What can hang from each mark:
pibi: kobap niku
suge: kobap niku
nefatu: kobap niku
kobap: danop pibi
niku: danop nefatu
danop: kobap niku

Every row comes from one small tree of marks. The marks that hang from a mark follow it in brackets, in alphabetical order. Every link used is in the known rows. Which tree was each row made from?
Known rows:
nefatu[kobap[danop] niku]: [-0.35  1.88 -1.65 -0.40 -1.46 -0.94  1.65  3.11 -3.55 -2.16 -0.81 -0.60
  0.36 -0.72  2.40  1.64  0.36 -1.54]
pibi[kobap[danop] niku]: [-0.64  1.02 -2.18  0.40 -0.80  0.62  1.58  2.96  0.19 -0.67 -2.44 -0.06
 -1.00  0.61  1.97  0.00 -0.38 -2.35]
niku[danop[kobap[pibi]] nefatu]: [ 0.59  0.44  3.56 -1.23  0.03 -1.60  1.80  3.88 -3.55  0.02 -1.32 -0.18
 -0.91  0.40  0.67  1.93  1.14 -1.76]
pibi[niku[nefatu]]: [-0.15  0.70 -0.18 -0.29 -0.45 -0.48  1.69  3.16 -0.78  0.62 -1.66 -0.12
 -1.53  0.52  4.20 -0.51  0.33 -1.72]
danop[kobap[pibi] niku]: [-0.10  1.62  0.77  0.88  0.13 -0.31  0.88  4.02 -3.14 -0.99 -1.51 -1.03
 -0.40  0.03  1.18  2.17  1.00 -1.91]
kobap[pibi]: [ 0.17  1.58  0.20  0.29 -0.79 -0.08  1.74  3.37 -0.82 -1.63 -2.05 -0.44
 -0.50 -0.14  1.98  3.98  0.97 -2.15]
nefatu[kobap[danop pibi] niku]: [-0.44  1.93 -1.60  0.03 -1.78 -1.20  1.95  3.78 -3.66 -2.54 -1.12 -0.61
 -0.05 -0.82  1.79  5.35  0.51 -2.04]
danop[kobap niku]: [ 0.04  1.54  0.66  0.41  0.37 -0.06  0.63  3.33 -3.00 -0.69 -1.24 -1.00
 -0.04  0.01  1.78 -1.57  0.85 -1.40]
suge[kobap[pibi] niku]: [ 1.02  0.98 -2.55  0.03 -0.50 -0.13  2.06  2.41 -1.51 -1.53 -2.64 -0.27
 -0.98 -0.92  6.90  4.00  0.85 -1.16]
pibi[kobap niku[danop nefatu]]: [ 0.02 -0.35  1.38 -0.67 -0.23 -0.43  2.02  2.78 -0.44  0.85 -1.41  0.26
 -1.46  1.08  2.20 -0.72 -0.13 -1.73]
niku[danop nefatu[kobap[pibi]]]: [ 0.51  0.33  0.62 -1.53 -0.74 -1.90  2.15  3.13 -3.72 -0.20 -0.89 -0.03
 -1.34 -0.27  0.74  2.72  1.00 -1.70]
danop[niku]: [ 0.48  1.55  0.23  0.61 -0.07  0.17  0.94  2.80 -0.89 -1.09 -1.36 -0.73
 -0.19 -0.36  1.84 -0.75  0.80 -1.49]
nefatu[kobap[danop]]: [-0.17  1.73 -3.58 -0.87 -1.25 -0.48  1.43  2.77 -3.08 -1.52 -1.74 -0.39
 -0.58 -0.73  1.22  0.11  0.53 -1.87]
nefatu[kobap niku[danop]]: [ 0.02  0.82  1.77 -0.82 -1.05 -1.07  1.67  2.74 -3.97 -1.89  0.13 -0.51
  0.16 -0.31  1.79  1.44  0.56 -0.95]
pibi[kobap]: [ 0.12  1.05 -0.91 -0.15 -0.56  0.43  1.66  2.27  0.17 -1.14 -1.99 -0.15
  0.26  0.40  2.73 -0.33  0.30 -1.67]
suge[niku]: [ 0.80  1.18  0.73 -0.14 -0.24  0.27  1.13  3.12 -0.66 -1.35 -2.01 -0.58
 -0.16 -0.74  7.40  0.12  0.78 -1.11]
kobap[danop pibi]: [ 0.20  1.98 -0.77  0.28 -1.06 -0.18  1.72  3.74 -0.95 -2.01 -2.61 -0.34
 -0.60 -0.44  0.34  4.22  0.85 -2.69]
pibi[niku[danop nefatu]]: [ 0.26  0.08  2.41 -0.75 -0.26 -0.65  1.72  3.21 -1.31  0.59 -1.21  0.06
 -1.75  0.63  2.16 -0.47  0.40 -1.66]
kobap[danop[niku] pibi]: [ 0.30  1.98 -0.70  1.05 -0.66 -0.21  1.37  3.89 -1.15 -1.76 -2.19 -0.65
 -0.63 -0.73 -0.32  3.72  0.89 -2.72]

Write each row's tree:
[ 0.71  0.69 -1.33 -1.22 -0.42 -1.18  1.48  3.03 -2.71 -0.18 -1.48 -0.43
 -0.74 -0.94  8.32 -0.37  0.74 -0.89]
suge[niku[nefatu[kobap]]]
[-0.18  1.86 -3.35  0.32 -1.08 -0.76  1.31  3.47 -3.38 -1.65 -1.60 -0.75
 -1.00 -0.97  0.01  3.33  0.72 -2.29]
nefatu[kobap[danop[niku] pibi]]
[ 0.26  0.80  3.38 -0.45 -0.14 -0.50  1.38  3.78 -3.33 -1.18 -1.44 -0.45
 -0.62  0.36 -0.31  2.45  1.05 -1.85]
niku[danop[kobap[pibi]]]
[ 0.60  1.68 -0.50  0.55 -0.46 -1.03  1.71  4.00 -1.30 -0.82 -2.12 -0.47
 -0.86 -0.68  0.36  3.26  0.95 -2.54]
kobap[danop[niku[nefatu]] pibi]
[ 0.72  1.63 -0.63 -0.09 -0.17 -0.75  1.41  3.30 -1.16 -0.47 -1.81 -0.47
 -0.44 -0.60  1.04 -0.88  0.81 -2.05]
kobap[danop[niku[nefatu]]]
[ 0.63  1.64 -4.03  0.60 -0.64 -0.31  1.96  2.39 -1.83 -1.62 -2.51 -0.32
 -1.02 -0.71 -0.01  3.54  0.78 -2.09]
suge[kobap[danop[niku] pibi]]
[-0.13  0.63  2.16  0.42 -0.79 -0.07  1.64  3.74 -1.18 -0.88 -1.68 -0.25
 -1.78  0.44  0.77  4.13  0.51 -2.22]
kobap[pibi[niku[danop]]]
[ 0.83  1.41 -3.86  0.11 -0.40 -1.04  2.28  2.46 -2.05 -0.72 -2.49 -0.12
 -1.22 -0.66  0.71  3.05  0.89 -2.00]
suge[kobap[danop[niku[nefatu]] pibi]]
[ 0.10  1.02  4.94  0.01 -0.50 -0.91  1.68  4.06 -3.47 -1.86 -0.58 -0.65
  0.35  0.26  1.19  3.74  0.85 -1.51]
nefatu[niku[danop[kobap[pibi]]]]
[ 1.11  0.28  3.91 -0.98  0.21 -1.30  1.51  4.25 -3.19 -0.13 -1.62 -0.38
 -0.90 -0.33  5.62  1.93  1.00 -1.34]
suge[niku[danop[kobap[pibi]] nefatu]]
[ 1.52  0.25 -0.08 -0.89 -0.03 -0.09  1.76  1.70 -1.97 -1.20 -1.97 -0.06
 -0.86 -0.76  5.41  0.25  0.76 -0.65]
suge[kobap niku[danop]]
[-0.08  0.10  2.73 -0.90  0.07 -0.84  1.43  3.61 -3.01  0.96 -1.11 -0.16
 -1.71  0.91  2.07 -1.17  0.38 -1.56]
pibi[niku[danop[kobap] nefatu]]
[-0.16  1.24 -1.06  0.20 -1.00 -0.78  2.02  4.18 -0.97 -0.27 -2.50 -0.09
 -1.83  0.05  1.77  3.92  0.37 -2.87]
kobap[danop pibi[niku[nefatu]]]
[-0.47  1.63 -1.17  0.77 -1.14  0.04  1.62  4.11 -0.80 -1.30 -2.58 -0.32
 -1.63  0.03  0.98  4.33  0.31 -2.94]
kobap[danop pibi[niku]]
[-0.07  1.26 -4.43  0.34 -1.00 -0.06  2.22  2.55 -1.57 -1.08 -2.87  0.01
 -1.97 -0.02  1.21  4.01  0.28 -2.36]
suge[kobap[danop pibi[niku]]]
[ 1.19  0.19  3.88 -1.34  0.45 -1.10  1.29  3.78 -3.11  0.11 -1.40 -0.38
 -0.61 -0.32  6.10 -1.09  0.97 -0.91]
suge[niku[danop[kobap] nefatu]]
[ 0.23  1.29  0.98  0.26  0.29 -1.23  1.28  4.08 -3.34  0.10 -1.41 -0.83
 -0.68  0.07  2.00  1.68  1.09 -1.85]
danop[kobap[pibi] niku[nefatu]]
[ 0.71  1.02 -1.96 -1.23 -0.63 -1.25  1.53  3.31 -2.79 -0.39 -1.86 -0.35
 -0.74 -1.22  7.10 -0.23  0.66 -1.30]
suge[niku[nefatu[kobap[danop]]]]
[-0.40  0.42  2.60 -0.27 -0.12  0.06  1.04  3.46 -2.83 -0.17 -1.22 -0.39
 -1.44  0.89  1.23 -0.73  0.27 -1.61]
pibi[niku[danop[kobap]]]
